Every row comes from one small tree of marks. The marks that hang from a mark follow it in brackets, in alphabetical order. Every link used is in the known rows. Which tree was each row made from?
Known rows:
M[H]: [4.8 -4.4 -2.1 -17.8 -4.5 9.7 6.6 -3.3 14.6 20.5 16.7 20.8 6.3 2.1 -38.5 17.5 15.3 8.4 -8.9 -7.9 -4.5 25.8]
B[E H]: [13.3 17.2 4.8 -9.5 -5.8 22.5 -18.8 7.9 27.0 14.3 -3.4 -0.8 -13.7 -40.8 6.4 1.4 17.9 11.1 20.0 8.4 29.7 6.9]
L[E H[J]]: [15.8 -5.1 0.6 -25.9 44.0 -18.3 0.7 7.8 -5.9 23.2 2.0 -8.2 -35.6 -9.2 1.9 5.2 -1.1 1.6 23.2 -7.5 6.1 12.0]
Z[H[B[E] L]]: [26.6 44.6 -57.7 -12.8 -27.6 4.7 7.1 30.5 24.3 15.6 -25.1 -8.1 20.7 3.4 -0.6 12.8 10.7 -31.1 20.2 -10.0 28.5 25.1]
Z[H[J] L[E]]: [-6.5 -1.6 -45.0 -32.0 -19.3 -12.7 -13.4 20.5 21.5 19.3 -50.7 -26.5 -13.9 -11.6 -3.6 26.1 -2.9 -12.5 12.7 -40.7 22.3 49.0]
M[B]: [-22.2 19.8 4.0 -19.7 -21.5 -5.1 -21.9 -0.1 -5.3 26.2 23.5 -12.5 3.2 0.8 -14.1 6.3 -15.2 -13.0 21.9 -13.2 -18.2 19.8]
Z[H]: [6.0 6.3 -28.1 -17.5 -2.3 -7.9 -3.0 7.9 17.9 21.1 -28.7 -3.0 -0.3 3.9 -2.4 22.3 8.5 6.6 0.8 -1.2 12.8 23.5]
E[B[H[J] L]]: [19.2 8.2 -5.1 -61.8 -8.8 16.4 -3.8 -13.1 47.6 20.9 21.3 -1.4 3.3 -28.9 40.7 64.3 10.7 -34.2 30.4 4.3 18.3 48.3]
H[E[B[L]] J]: [28.8 -7.0 -11.7 2.3 -6.1 27.1 -5.5 14.9 42.9 18.4 -2.0 -2.7 11.6 2.2 35.0 4.0 -0.4 -50.0 46.5 -13.0 23.6 28.4]
B[E H[J L]]: [22.7 18.4 -9.8 -30.5 10.3 12.8 8.1 17.4 30.7 15.0 -1.8 10.0 11.2 -38.6 29.4 8.6 35.1 -16.6 26.2 13.1 7.3 5.2]
L[E]: [9.3 2.2 13.9 24.3 -4.8 -16.6 -32.4 13.0 0.0 -7.8 -6.3 -7.6 -11.5 1.6 -9.6 -8.3 -14.1 7.7 10.4 -19.4 18.0 4.3]
Z[L]: [-20.3 -2.7 -34.0 -18.5 -34.7 8.8 -3.3 0.9 10.4 -9.5 -13.4 -26.2 -3.4 -15.9 -1.4 10.0 -9.8 -4.9 -5.6 -28.8 6.6 14.7]
Z[H[B[E] J] L]: [0.1 25.4 -65.7 -39.5 -37.6 23.9 16.1 21.3 17.5 34.2 -45.0 -27.0 -13.9 -15.1 -10.7 13.6 1.3 -48.7 27.0 -30.7 32.2 54.5]
H[J]: [3.2 -9.1 6.9 -18.4 24.8 0.0 25.0 -1.0 -7.6 19.1 -3.5 9.9 -2.3 -1.3 10.1 -0.5 12.7 -23.9 11.8 5.5 -15.9 8.8]
M[B[E H]]: [-11.2 35.3 8.1 -27.3 -25.7 14.6 -37.0 7.3 15.6 36.5 21.3 -12.7 -8.4 -33.3 -9.4 8.0 -1.1 -5.1 38.2 -4.6 3.7 26.1]
B[E H L]: [23.0 17.7 -13.3 -32.5 -31.0 21.1 -23.6 0.9 40.3 12.6 7.3 -0.6 16.4 -54.6 37.5 30.8 20.7 8.1 15.6 -27.5 37.7 10.0]
M[B[H[J]]]: [-13.7 25.0 5.7 -64.5 5.7 2.6 -3.4 -0.7 5.7 52.4 32.5 -3.0 2.4 -18.7 0.7 30.6 4.1 -9.7 38.4 8.8 -22.5 31.3]
M[B H]: [-17.1 16.9 1.2 -37.7 -24.8 6.0 -15.2 -2.9 8.1 46.4 41.6 9.6 9.2 0.5 -53.3 25.1 0.2 -5.9 13.7 -21.7 -23.6 46.0]
H[B E J L]: [41.4 34.0 -51.2 -2.7 2.9 25.0 47.6 43.7 17.9 20.3 5.5 1.9 44.1 24.1 17.5 -21.6 6.9 -54.8 53.1 0.0 8.3 0.9]
Z[H[J] L[E[B]]]: [-5.4 0.0 -39.2 -31.2 -28.2 -5.0 -26.5 16.5 37.4 15.7 -48.5 -32.7 -27.5 -11.2 -1.7 36.9 -9.0 -35.1 22.5 -32.1 31.8 72.3]
L[H[B J]]: [18.2 19.3 -28.1 -58.1 37.8 13.2 51.9 0.6 -14.3 42.2 19.9 -5.5 -23.4 -3.3 -0.8 13.9 4.4 -27.6 31.8 13.9 -2.5 17.1]
H[E]: [16.8 -2.1 -13.1 33.9 -4.4 19.0 -11.0 25.4 22.7 4.4 -9.4 -4.6 10.2 11.1 3.6 -29.3 -4.8 5.6 24.1 -5.4 21.9 -10.1]

Write each row's tree:
[17.0 9.0 22.0 -10.1 4.0 -2.9 -33.5 7.4 29.0 7.2 3.9 -9.1 -27.7 -13.3 3.1 25.3 -6.5 -16.1 36.6 8.0 27.1 42.6]  L[E[B[H[J]]]]
[19.6 7.6 -2.9 -5.8 6.3 -18.3 -5.4 18.4 23.4 -7.6 -0.6 -1.4 10.6 2.7 22.7 13.2 5.8 -49.9 26.1 -3.0 -3.9 25.1]  H[J L[E[B]]]
[16.7 -5.4 -29.3 -62.9 13.5 -2.0 22.1 -11.3 10.2 23.9 18.0 -0.2 11.1 -22.5 40.3 40.4 11.5 -9.3 8.9 -28.6 -2.2 9.0]  B[L[H[J]]]
[19.8 9.9 -34.4 -24.1 11.1 -27.8 2.5 26.7 23.5 16.7 -32.3 2.3 17.4 6.5 15.7 24.1 18.2 -15.3 14.3 -11.7 2.9 24.8]  Z[H[J L[E]]]
[-15.2 9.2 7.3 -51.9 -3.5 5.0 5.0 -3.2 2.2 60.8 37.8 17.1 7.5 0.6 -46.8 25.2 9.5 -24.9 22.8 -15.2 -35.8 53.0]  M[B H[J]]
[-9.0 -7.0 -33.0 -40.2 0.3 -4.9 -2.7 8.3 4.1 8.3 -12.0 -32.5 -31.1 -23.3 1.1 14.7 -11.2 -5.8 13.1 -35.4 10.5 24.1]  Z[L[E H[J]]]
[-13.1 19.8 7.5 -12.1 -40.6 14.9 -35.1 4.8 12.1 43.4 29.0 5.8 -2.2 -13.4 -56.7 2.4 2.7 -15.6 18.7 -29.7 -6.7 46.1]  M[B[E] H]
[22.1 16.6 -9.6 -46.9 24.8 -10.3 11.2 17.2 26.0 14.3 9.3 9.3 19.5 -20.8 27.9 31.1 23.6 3.5 23.8 11.4 -3.3 8.7]  B[H[J L[E]]]
[13.6 3.7 -19.7 -40.2 -17.0 8.5 -14.6 -14.3 35.7 5.1 20.6 -16.3 -10.3 -18.0 30.9 50.0 -6.9 -31.3 16.3 -12.0 21.3 36.6]  E[B[L[H]]]
[-4.8 22.1 -13.8 -45.5 -26.1 -17.1 -37.4 0.8 4.9 30.6 36.0 -22.1 6.9 -17.4 6.9 34.0 -19.4 -2.9 27.8 -51.1 -1.5 25.3]  M[B[L[E H]]]
[15.1 -0.8 -16.1 -49.5 -3.5 8.3 -1.5 -13.8 32.3 14.1 20.1 -11.6 -10.6 -16.8 35.1 50.1 0.5 -43.5 23.4 -8.5 13.0 41.3]  E[B[L[H[J]]]]
[28.0 37.2 -31.4 -11.7 -7.2 15.8 38.9 26.0 1.1 13.6 2.3 4.1 23.8 -1.8 11.2 -14.8 14.6 -69.9 36.0 -3.2 2.9 11.6]  H[B[E] J L]
[37.7 41.6 -74.5 -6.1 -20.8 12.4 13.6 44.1 38.1 22.0 -21.6 -8.3 37.7 24.4 4.2 5.9 4.9 -18.6 34.6 -6.6 32.5 18.0]  Z[H[B E L]]
[24.0 42.1 -63.9 -33.7 -17.2 -3.2 22.1 24.5 19.9 19.7 -14.3 -5.3 28.2 14.1 1.3 30.4 8.3 -23.0 16.4 -1.3 14.5 25.5]  Z[H[B L]]
[29.0 5.4 -26.9 9.0 3.2 15.9 8.5 32.8 47.9 3.2 -4.0 -2.1 25.7 15.2 35.2 -6.5 8.7 -58.2 44.6 8.3 6.2 15.7]  H[E[B] J L]
[27.5 -6.4 -37.5 -41.8 11.0 9.5 16.0 4.2 22.8 27.7 11.3 -3.7 18.1 -15.7 43.7 20.4 8.8 -7.0 23.2 -31.8 12.6 1.4]  B[L[H[E J]]]
[-6.8 21.6 -0.9 -23.5 -44.6 -16.4 -47.1 3.0 4.7 20.6 28.6 -16.9 20.9 -11.3 4.4 25.3 -21.3 -11.0 25.3 -55.4 -0.1 26.4]  M[B[L[E]]]
[5.3 18.4 -25.3 -31.6 -12.3 11.2 3.5 25.7 31.9 51.9 35.3 14.6 43.4 12.9 -27.2 8.3 13.4 -28.6 39.0 -22.3 -28.8 37.7]  M[B H[E J L]]
[-9.8 -1.5 -37.4 -28.0 -15.9 -4.0 -18.0 7.7 9.8 -4.8 -9.2 -38.3 -30.3 -22.6 -5.1 14.6 -18.3 10.0 5.0 -38.2 21.2 19.0]  Z[L[E H]]
[26.7 6.8 -30.4 3.4 -21.9 23.4 -6.8 24.1 58.3 7.3 17.2 11.1 28.3 13.6 -18.6 13.3 13.0 -18.0 18.2 -4.9 12.8 31.9]  M[H[E[B] L]]
[30.5 25.1 -44.3 -17.6 14.0 29.5 24.2 20.7 9.9 31.6 15.0 -17.1 -12.9 7.2 -4.6 -9.9 -10.0 -5.0 40.8 4.2 28.2 1.4]  L[H[B E]]
[4.7 23.9 -58.1 -41.9 -30.0 2.3 5.2 26.0 13.5 29.1 -39.4 -30.2 -12.5 -4.1 -16.3 25.3 -11.3 -32.5 29.6 -38.5 32.9 59.5]  Z[H[B J] L[E]]
[-8.4 8.5 -18.2 -20.8 -41.4 7.4 -39.7 8.4 36.5 -10.8 -7.5 -36.8 -24.2 -25.3 -1.2 29.9 -19.9 -10.2 18.8 -24.9 34.8 44.2]  Z[L[E[B[H]]]]
[-3.7 29.8 -75.6 -45.9 -45.9 16.5 12.2 14.7 18.1 20.6 -30.8 -32.7 -1.8 -2.8 -16.1 31.8 -10.3 -20.9 12.9 -28.9 30.4 47.7]  Z[H[B] L]
[30.6 36.4 -48.0 -31.9 1.4 -14.8 20.4 32.6 15.0 28.1 -20.6 -1.3 20.8 14.3 2.2 24.4 10.3 -35.3 31.1 -9.3 13.6 35.4]  Z[H[B J L[E]]]
